Each row was made from one walk, in order. Every step used is in the known rows, and no mark comes twice. Write each row's walk.
Known rows
Z X: [ -2   1  13  -6 -13   7 -10 -25  16   2   9   1  18  -8  -2  -3  22   0
  -5  12   5  -4  10]
P B E Z A: [  8  21   5 -17  17  -1   6  -2  22   2 -16   7  19 -48  -6   3  28  -6
 -13 -34  -8  -4  14]
X Z A K: [ -2  12 -14   4   3 -16   3   4  20  11   9   8  34 -24  13  -6  -1   5
   5 -22  11   1   6]
K A Z: [ -8   7 -26 -12  -8   2  -4   0  16  -2   3  10  25  -7 -10  -9   9  14
  -4  -3 -10  -9  12]
E Z X: [  6   1  13  -7  -2   9 -16 -31  18   2   9   0  30 -16  -5  -5  30   3
  -4  -6   9  -6   2]
E Z P: [  2  14   2  -2   5   4 -16 -21  17  -3   9  -3  27 -26  -6 -14   7  18
  -5  -9   6  11  10]
Z X J: [ 13   4  19  -9  -6   4   0 -23  10   1  25 -15  22  -7   6  -1  20  -1
  -8  14  -1 -20  19]
A K P B E Z: [ 10  26   9   8   4  -6   8 -15   8  -4  -8   2  45 -31  -9  -1  28   1
 -19 -34 -13   5  14]
P B: [ -5  21 -10 -13 -14  -6  11  -3   5 -14   0  -6  14 -19  -6  -2  15  -5
  -5   5  -7   0  13]
E Z: [  5   7 -10  -4   3   3 -13 -14   8 -15   5  -3  23 -18  -5  -5  21   4
  -1  -9   6  -3   1]
P B E: [  0  22   3  -8  -4  -5  16  -4   8 -14 -12  -4   9 -26 -19  11  24  -7
 -20  -3 -13   1  27]
K A Z P B E: [ -6  27   1 -12  -2  -5  14  -5  26   4 -10   7  25 -31 -24   0  10  17
 -23 -15 -23   5  36]
K P B E Z: [  7  22  11  -2   3  -1   7 -11  10 -10 -11   3  33 -33 -11   3  28  -4
 -19 -28 -18   4  18]
B E Z A K P: [  7  19  13  12  12   2  -4 -12  17  14  -7  15  45 -35  11  -5  19   1
 -17 -37  -6   8   7]
X Z: [ -8   4 -16  -2  -9 -13   2   5  12 -14  12   0  20 -11   0   1  -2   3
   6  -5   4   1  17]
B E Z X: [ 11   3  24  -4   6   9 -11 -31  20   1  -1   2  27 -23 -15   5  37   2
 -15 -14   4  -6  14]
B E Z A: [  9  12   5 -10  21   4  -7  -5  22   3 -13   9  17 -41  -4   3  27  -2
 -12 -30   0  -3  11]
A K P: [ -3  16   0  17 -14  -1  -3 -14   3   1   8   3  40  -8  11 -11   9   2
  -9  -4  -4  10   5]
A K P J U: [ 14  12   5  27 -18  -2  -6 -13   3   4  14   0  27 -10  -3 -18  13  11
  -7  21 -27   5  -2]
E Z P J: [ 21  14   7  -5   3   1 -11 -20  37   0  10  -4  22 -28  -4 -28   8  13
  -7  -8 -11   2  19]
A Z P J U: [ 16  11  -1   7  -7   6 -13 -10  13  -1  18  -4  16 -16 -17 -32   7  27
  -2  24 -19   6  13]
B E Z: [ 10   9   1  -2  12   3  -7 -13  11 -14  -6  -1  20 -26 -17   6  29   2
 -14 -17   1  -2  14]
P Z: [  1   8 -16  -1 -10  -8   1  -5  11  -9   9  -4  19  -8 -19 -15  27   4
   0   1   4  -2   4]
P B E Z: [  9  20   2  -8   7  -3   6  -9  10 -14 -10  -3  23 -33 -19   6  31  -2
 -15 -22  -8  -3  18]

Write each row's walk
[ 13  27   1  -2  15  -9   8  -8  18  10 -11   5  35 -42  -2  -2  25   0
 -12 -37   0  -2   7]
P B E Z A K
[ 17  10  23   9 -11  -5   7 -26  13  15  31 -10  51  -6   2 -19  28   6
  -9  -5  -4 -14  11]
A K P Z X J
[-10  10  -4   1  -6 -11  -3  -5  23  -4  16   0  23 -20  -1  -8 -13  18
   1  -4   4  14  22]
X Z P
[  2  16  -9   3   3  -5  -3  -6  14  11   3   5  26 -22  11  -8  11   3
  -3  -9   9   0   1]
Z A K
[ -2  28  13  -5  -3  -5  11 -11  17  -6  -8  -4  13 -33 -19   3  13   5
 -22  -4 -13  11  34]
Z P B E
[ 10  15  -5 -12  -7   0  -5  -9  44  10   9   7  24 -19  -7 -30   0  22
 -10  -3 -24  -3  29]
K A Z P J
[ 22  13  17  14   4   2 -13 -18  17   0   5  -4  13 -31 -27 -12  17  22
 -13  10 -24   7  13]
B E Z P J U
[ 17   3  15  -7  -7  -3   6 -22  15   5  28 -14  29  -8  -8 -13  31   3
  -4   7   0 -21  14]
P Z X J
[  9  16  -9   2  13  -4  -9 -11  16  10   3   5  37 -29   8 -11  18   5
   0 -26  11  -2  -6]
E Z A K
[ -6  15  -2  12  -4 -11   3   2  17  14   7  15  45 -24  23  -9  -3   2
  -2 -26  -4  10   7]
X Z A K P
[ 19   0  19   7  -2   5 -11 -25  -8   1  28 -15  24 -13 -10   0  28  13
  -1  22  -7 -16  -4]
E Z X J U
[ -7   7 -12 -11   3 -10   1  11  24   3   5  10  17 -29  12  -1  -1  -1
   6 -18   4  -1  12]
X Z A
[ -7   0  -1 -13 -12   7  -9 -19  26  13   8  12  31  -6  -8  -8  20  13
  -6  -2  -6 -12  13]
K A Z X
[ 13  17   0   5  19  -3  -5 -11  18  11  -6   7  34 -35  -1  -2  23   5
 -11 -32   8  -2   4]
B E Z A K
[ 24  17  17  -2   9   2  -7 -21  39   0   1  -2  20 -34 -13 -18  14  11
 -17 -14 -16   2  29]
B E Z P J
[ -1  14  -9  -6   0   9 -11 -11  15  -5  14  -3  29 -15  -7 -27   3  22
  -4  -1   4  12  22]
A Z P
[ -9  23   2  -4 -19  -3  12  -4   5  -9   0   1  27 -20   5  -5  12  -8
 -11  -3 -20   7  14]
K P B
[ -1  27   1 -11  -2  -5   2 -15  17  -5   3  -5  28 -34  -9 -13  11  11
  -7 -13  -6   9  13]
E Z P B
[ -5  31   3   1 -10  -8  14  -3  13  11  -2   8  38 -30  15 -11  10  -6
 -10 -19 -15   7   7]
Z A K P B
[  7  -1   6   1 -11   4  -5 -14   0  11  26  -5  26  -4 -13  -1  19  22
  -4  27 -20 -21   4]
K A Z X J U
[  5  24  14 -10  12   1   5  -3  22   6 -17  13  29 -50   2   0  26  -8
 -18 -40 -18   3  15]
K P B E Z A
[-12  27 -11 -17 -12  -6   8  -4  24   5   3   5  28 -24 -12 -15   1  19
  -9  -9 -18   5  23]
K A Z P B
[ 15  14   8  21 -10  -1  -6  -7  13  16   8   8  24 -23   6 -19  11   8
  -6  10 -27   4  -2]
Z A K P J U
[ 25  15  30 -14   6   0  11 -24  12   1  13 -14  32 -28  -9   5  35  -3
 -17 -13 -11 -22  26]
P B E Z X J
[  2  30   3  -1  -2  -7   8  -7  13  10  -3   9  48 -38  14 -13  16  -2
  -9 -34 -12   5   1]
E Z A K P B
[ 23  18   9   6   3   0  -4 -13  34  15   4  10  43 -32  18 -29  15   0
  -9 -30 -18  -2   7]
E Z A K P J
[  9   8   2  14 -11 -10  -7  -5  19   0  19  -2  13 -20 -12 -16  -6  23
   2  21 -20   8  13]
X Z P J U
